Known rows, with every way that one mark hangs from another
W{K Y{M U{J}}}: [-2.38 -0.14 -1.88  3.36 -2.07  0.00 -1.11  1.52  0.86  4.38  2.54  1.01
 -3.98 -0.92  2.79 -0.93  1.36 -3.60 -1.70 -0.69  2.26 -1.47  1.12 -0.88]
T{K{W{Y{U{J}}}}}: [-3.12 -1.74  1.73  0.88 -0.58 -1.19 -0.61  1.77 -0.24  0.70  0.29  0.13
 -1.78 -0.18  0.29 -0.91 -3.96  1.68 -1.85 -1.96  4.19 -2.64  1.40 -0.39]
K{W}: [-3.23  3.26  0.42 -0.01  2.34 -1.09 -2.40 -0.16  2.60 -1.45 -3.49  2.92
  1.99  0.72 -1.31 -3.60 -1.06  0.03 -0.45 -0.88  1.22 -3.02 -1.02  0.94]
Y{U{J{T}} W{K}}: [-0.59  1.56 -0.65  1.69 -1.69  1.41  3.60 -2.97 -0.33  2.37  2.49  0.64
  3.19  4.10  1.68 -0.07  0.26 -1.51 -3.68 -2.13  1.01 -2.60  1.51 -0.62]
U{J{T}}: [-1.65  1.76 -0.48 -0.25 -1.56  3.12  0.20  1.01  1.33  1.35 -0.56 -0.86
  2.16  2.73  0.28  1.56  0.05 -1.64  1.08 -3.14  0.92 -2.82  0.61 -0.87]
Y{W}: [-1.79  3.56 -0.20  0.79  0.22  0.21 -1.75 -0.81  2.81  0.77 -2.53  0.91
  1.85  3.66 -0.08 -1.94 -0.61  1.83 -1.23 -0.07  0.75 -2.78 -0.41  2.18]
T{K}: [-4.08  3.72  1.86  2.34  0.61  0.08 -2.41  2.21  4.02  1.07 -0.59  1.84
 -3.54  2.42 -2.78 -2.56 -1.90  0.13 -1.43 -0.04  3.04 -4.43 -2.25 -1.08]
W{Y{U{J}}}: [-3.13 -0.74 -2.54 -0.53 -1.17  3.35 -1.54  2.77 -1.33  1.45  1.18 -0.59
 -1.15  0.04  1.89  1.23 -1.41  0.37 -0.27 -2.42  2.99 -1.81 -0.54  2.42]
W{K Y}: [-2.81  2.29 -2.05  3.02  1.96  0.78 -2.69  0.62  3.64  1.61 -1.15  2.41
 -3.62 -1.06 -0.42 -1.63 -0.16 -3.21 -0.22  0.89  1.18 -1.23 -1.79 -1.60]
Y{U W}: [-2.82  2.81 -0.89  0.74  0.60  1.88  0.14 -0.12 -0.33  1.07  0.31  1.70
  2.74  2.05  0.88 -2.53 -0.80  2.43 -2.79 -0.94  1.40 -3.92 -1.25  3.74]
K{W{Y{M U}}}: [-2.08  0.65 -0.57  3.28  1.30 -0.84  0.00  3.60  0.30  1.17 -1.67  2.20
  1.34 -4.74  2.26 -3.22  0.61 -1.20  0.72 -0.73  1.45 -2.82  0.06  1.98]
U{Y}: [-1.94  0.42 -1.04  0.30 -0.25  1.55 -1.21  3.34  3.12  0.50 -1.17 -0.97
 -1.98  0.35 -1.24  0.92 -0.32  0.17  2.55  0.72  1.63 -2.71 -1.09  1.63]
W{K}: [-3.66  4.72 -1.13  2.54  1.68  0.44 -2.65 -0.48  4.18  1.06 -0.76  3.82
 -2.72  1.26 -1.75 -3.34 -0.37 -2.71 -2.00  0.37  1.15 -3.22 -2.65 -0.73]
T{K{W}}: [-3.32  3.14  3.01  1.61  2.01 -2.56 -1.50  0.97  4.07 -0.60 -1.77  2.95
 -0.76  1.89 -2.81 -4.33 -2.85  0.73 -2.28 -0.23  2.77 -4.63 -0.64 -1.13]
U{J{T} Y{W{K}}}: [ 1.00 -1.19 -0.05  1.39 -2.84 -0.47  3.01 -2.24  3.08  2.12  0.52 -3.71
  1.12  4.80  1.33  3.38  0.38 -1.26 -0.13 -0.05  1.25 -0.74  3.34 -2.33]
Y{M U W{K}}: [-1.89  3.19 -0.75  4.44 -0.56 -1.50  0.08 -1.17  2.05  4.04  1.28  3.40
  0.35  1.18  1.52 -4.35  1.55 -1.46 -4.04  0.56  1.60 -3.69 -0.19  0.86]
W{K Y{U}}: [-3.33  1.94 -3.07  3.67  1.98  2.33 -0.64  1.62  0.61  1.85  1.27  3.64
 -3.35 -2.37  0.33 -2.65 -0.46 -2.62 -1.11 -0.25  1.66 -2.45 -2.68  0.62]
K{W{Y{M U{J}}}}: [-1.72 -1.33 -0.16  1.09 -1.19 -1.42 -0.78  2.03 -0.61  1.60 -0.90 -0.22
  0.71 -2.08  3.15 -1.08  0.12  0.10 -0.16 -2.59  2.40 -1.59  2.38  1.53]
J{F T{K{W}} U}: [-1.47  3.11  4.29  4.06 -0.22 -0.78  2.32  3.75  0.38 -2.86 -1.98  3.58
  0.93 -4.22  0.02 -1.73 -0.24 -2.92  5.65 -2.15  1.50 -4.55 -2.60 -3.41]
U{J{F T{K}} Y}: [-0.93 -1.55  4.40  2.23 -4.82 -0.44  2.56  5.03  3.63 -0.46  0.15 -4.43
 -3.72  0.10 -0.16  4.88 -1.26 -1.53  5.35 -0.51  1.84 -2.73  1.35 -4.45]

Rows
[ 0.35 -1.35  0.27  1.91 -4.10 -4.14 -0.27 -1.63  4.68  3.44  0.44 -3.09
 -1.54  4.51  2.09  1.95  1.81 -0.65 -1.08  1.19  2.26 -0.83  4.34 -1.70] => U{J Y{M W{K}}}
[-2.97  0.15 -0.77  1.88 -2.01  0.95 -1.16  2.12  0.27  0.13  0.99  1.23
 -5.09 -2.56  1.73  1.31 -0.72 -2.67  1.54 -1.36  1.79 -1.34 -0.72 -1.00] => W{K Y{U{J{F}}}}
[-3.13  0.95 -0.95  0.41 -3.08  1.80 -2.07  2.48 -0.14  2.76  1.57 -0.06
 -0.62  1.04  2.02 -0.66  1.02 -0.36 -1.87 -2.41  2.78 -4.10 -0.03  1.54] => Y{M U{J}}
[-1.18 -0.22 -1.53  2.00 -3.01  0.60 -1.05  4.82  0.66  1.55 -0.48 -0.49
 -1.95 -3.11  2.08  0.18  3.41 -2.67  4.85  0.13  3.21 -2.93 -2.25  1.88] => J{U{Y{M}}}
[ 0.85 -0.61  1.02  2.53 -4.69 -1.90  0.21  4.15  0.86 -0.13 -1.90 -1.69
 -0.35 -3.82  4.16  1.79  3.82 -1.33  7.57  0.74  1.64 -1.81 -0.29  1.31] => J{F U{Y{M W}}}
[-2.11  3.44  2.79  4.48 -1.56  2.14  1.20  5.25  0.42 -1.39 -0.55  2.19
 -1.92 -3.77  0.01 -0.20  0.21 -3.20  6.07 -2.08  1.98 -4.98 -4.00 -2.95] => J{F T{K} U}
[-3.09  1.65 -1.99  5.42  0.20  0.49 -0.69  3.01  1.43  3.93  1.37  3.45
 -3.52 -3.57  1.67 -3.12  1.88 -4.03 -0.91  0.65  1.81 -2.25 -1.18 -0.13] => W{K Y{M U}}
[-2.94  1.41  2.19  3.13  2.03 -2.65 -1.35  2.13  3.44  0.09 -2.53  1.29
 -1.90 -0.77 -1.66 -2.98 -3.15  0.17  0.21 -0.01  2.84 -2.87 -0.14 -1.69] => T{K{W{Y}}}
[-0.83 -0.99 -0.48 -0.24 -2.77 -1.91 -0.35 -2.39  3.71  1.73  0.28 -2.81
 -1.45  5.49  0.57  2.24 -0.68  0.26 -2.11  1.07  2.37 -0.61  3.51 -0.56] => U{J Y{W{K}}}
[-3.43  0.06  1.43  3.49  2.43 -1.10  0.11  3.27  0.51  0.29 -0.46  2.98
 -1.28 -2.63 -0.74 -3.14 -3.36  0.92 -1.41 -0.93  3.17 -3.50 -1.43  0.18] => T{K{W{Y{U}}}}
[ 1.53 -1.63  2.39 -0.19 -4.63  0.01  3.02  1.34  1.90 -0.51 -1.50 -5.46
  2.14  1.34  2.40  6.08  0.39  0.08  6.00 -0.97  0.13 -0.88  3.23 -0.93] => U{J{F T} Y{W}}
[-1.78  2.17 -1.73  5.14  0.26 -0.95 -2.36  2.10  4.41  3.40 -1.32  2.07
 -3.75 -2.33  0.96 -2.43  2.04 -4.29  0.76  1.39  0.94 -0.89 -0.58 -2.17] => W{K Y{M}}
[-3.02  3.54 -1.21  2.52  1.10  0.65  0.14 -2.22  1.21  1.93  1.52  3.64
  0.71  2.55  0.14 -3.83 -0.54  0.09 -4.46 -0.14  1.29 -3.62 -1.18  1.64] => Y{U W{K}}
[-2.96  0.21  2.51  5.39  0.50 -2.66  0.70  4.35  1.20  2.07 -0.55  1.80
 -1.64 -3.71  0.71 -4.31 -0.64 -0.34 -0.92 -0.32  2.87 -3.76  0.01 -0.75] => T{K{W{Y{M U}}}}
[-0.66  3.84  0.04  2.29 -1.13  3.83  0.77  4.49 -1.33 -1.75 -1.62  2.56
  1.03 -4.95  1.33  0.52  1.78 -4.21  7.85 -2.48  0.30 -3.49 -3.97 -0.43] => J{F T U}
[-1.42  2.34  1.18  0.40 -2.76  2.95  0.10  2.85  0.98 -1.19 -1.50 -1.53
  0.27  0.05  0.79  3.01  0.74 -2.16  4.47 -2.12 -0.29 -2.38  0.13 -2.21] => U{J{F T}}
[-0.80  0.24  2.54  4.43 -2.87  1.40  2.89  7.00  0.41 -0.71  0.12 -0.90
 -2.94 -4.83  0.26  2.94  0.42 -2.94  8.38 -0.27  2.36 -4.26 -3.32 -2.51] => J{F T{K} U{Y}}
[-2.57  0.65 -1.33  1.29  2.93  1.21 -0.33  2.15 -0.84 -0.31 -1.52  2.76
  1.42 -3.60  0.70 -2.68 -1.95  0.15 -0.34 -1.93  1.66 -2.35 -1.10  2.65] => K{W{Y{U}}}
[-0.31  0.46 -0.23  2.56 -2.46 -1.52  0.80  0.93  1.53 -1.37 -0.61  0.69
 -2.80 -1.87  1.82  0.78  1.54 -2.17  4.45  1.23  1.88 -1.58 -1.61 -0.60] => J{F U{Y{W{K}}}}
[-0.68 -1.38  1.63  0.58 -4.12 -3.21 -0.03 -1.21  4.69 -0.28 -0.37 -2.92
 -3.28  2.76  1.48  2.95 -0.02  0.05  1.91  1.03  1.70 -0.77  2.78 -1.94] => U{J{F} Y{W{K}}}
[-2.49  1.76  4.21  2.51 -3.34  0.40  0.61  3.17  2.75 -0.42 -0.49 -1.59
 -2.33  0.75 -0.54  2.41 -1.02 -1.28  3.09 -2.07  1.81 -3.50  0.39 -4.63] => U{J{F T{K}}}
[-1.54  0.55  2.29  1.86 -2.77  0.96  3.54 -0.49 -0.20  2.63  2.50 -1.30
  2.46  4.77  0.66  0.79 -1.84  1.97 -3.44 -2.89  2.73 -4.37  1.60 -0.59] => Y{U{J{T{K}}} W}
[-1.13  1.21  1.92  2.92 -4.15  2.08  1.75  4.62 -0.64  0.98  0.57 -0.86
  0.87 -2.75  3.31  2.02  2.34 -3.34  4.14 -3.31  0.28 -3.61  0.35 -1.23] => Y{M U{J{F T}}}
[-0.22  0.45  0.08  3.91 -1.73 -4.13  0.64 -0.46  5.60  3.40 -0.66 -0.75
 -1.20  2.14  1.06 -1.16  2.12 -1.14 -0.42  2.71  1.77 -1.51  2.35 -1.12] => U{Y{M W{K}}}
[-2.73  0.44 -1.77  3.67 -0.23  2.10 -0.90  4.60 -0.03  3.00 -0.01  1.48
 -1.21 -4.41  2.27 -2.02  1.48 -1.82  1.06 -0.38  1.62 -2.42 -1.70  2.46] => W{Y{M U}}
[-2.39  0.93 -0.67 -1.60 -1.92  1.53 -0.35 -1.32 -1.14  1.58  1.18 -0.50
  2.22  4.74  1.27  0.19 -1.01  3.04 -3.84 -2.30  2.92 -2.87  0.89  3.46] => Y{U{J} W}
[-2.62  1.81  2.09  1.95 -2.31  1.03  0.69  1.60  3.03  1.82  0.95 -1.31
 -0.76  3.81 -1.33  1.08 -1.45 -0.61 -0.47 -2.23  2.46 -4.31  0.27 -3.50] => U{J{T{K}}}
[ 0.36 -2.38  2.63  0.73 -6.30 -3.51 -0.18  1.76  3.28  0.65 -2.09 -5.86
 -1.03  1.02  3.75  4.25  1.88  1.09  4.35  0.80  1.55 -0.74  3.84 -0.49] => U{J{F} Y{M W}}
[-1.66  1.38 -0.51  1.96 -3.32 -1.70 -0.28 -2.65  1.30  3.89  2.02  0.98
  0.17  3.95  2.58 -1.70  1.46 -0.60 -4.67 -0.92  2.22 -2.44  2.52 -0.15] => Y{M U{J} W{K}}
[-1.66  0.30 -0.31  0.73 -2.62  2.05 -0.79  5.63  0.10 -2.36 -1.33 -0.29
 -3.21 -4.60  1.19  1.98  1.52 -1.61  8.12 -0.30  2.01 -2.70 -3.58  1.21] => J{F U{Y}}
[-0.09 -0.53  0.14  2.15 -2.57 -1.85  0.35  1.59  3.64  2.14 -1.65 -2.32
  0.83  1.34  1.50  0.09  2.23  0.95  1.54  2.05  1.65 -2.07  2.11  1.56] => U{Y{M W}}
[-1.47  3.71  0.24  4.19 -0.23 -3.15 -1.21 -2.20  4.80  3.33 -1.36  2.46
 -0.11  3.12  0.51 -3.46  2.42 -1.94 -2.67  1.46  0.73 -2.43  1.03 -0.95] => Y{M W{K}}
[-0.35  0.91  1.21  0.80 -3.80  2.02  2.94  1.15 -1.05 -0.21  0.46 -1.44
  3.82  0.46  3.23  2.83 -0.01  0.14  2.31 -3.13  0.10 -2.79  1.36  0.62] => Y{U{J{F T}} W}
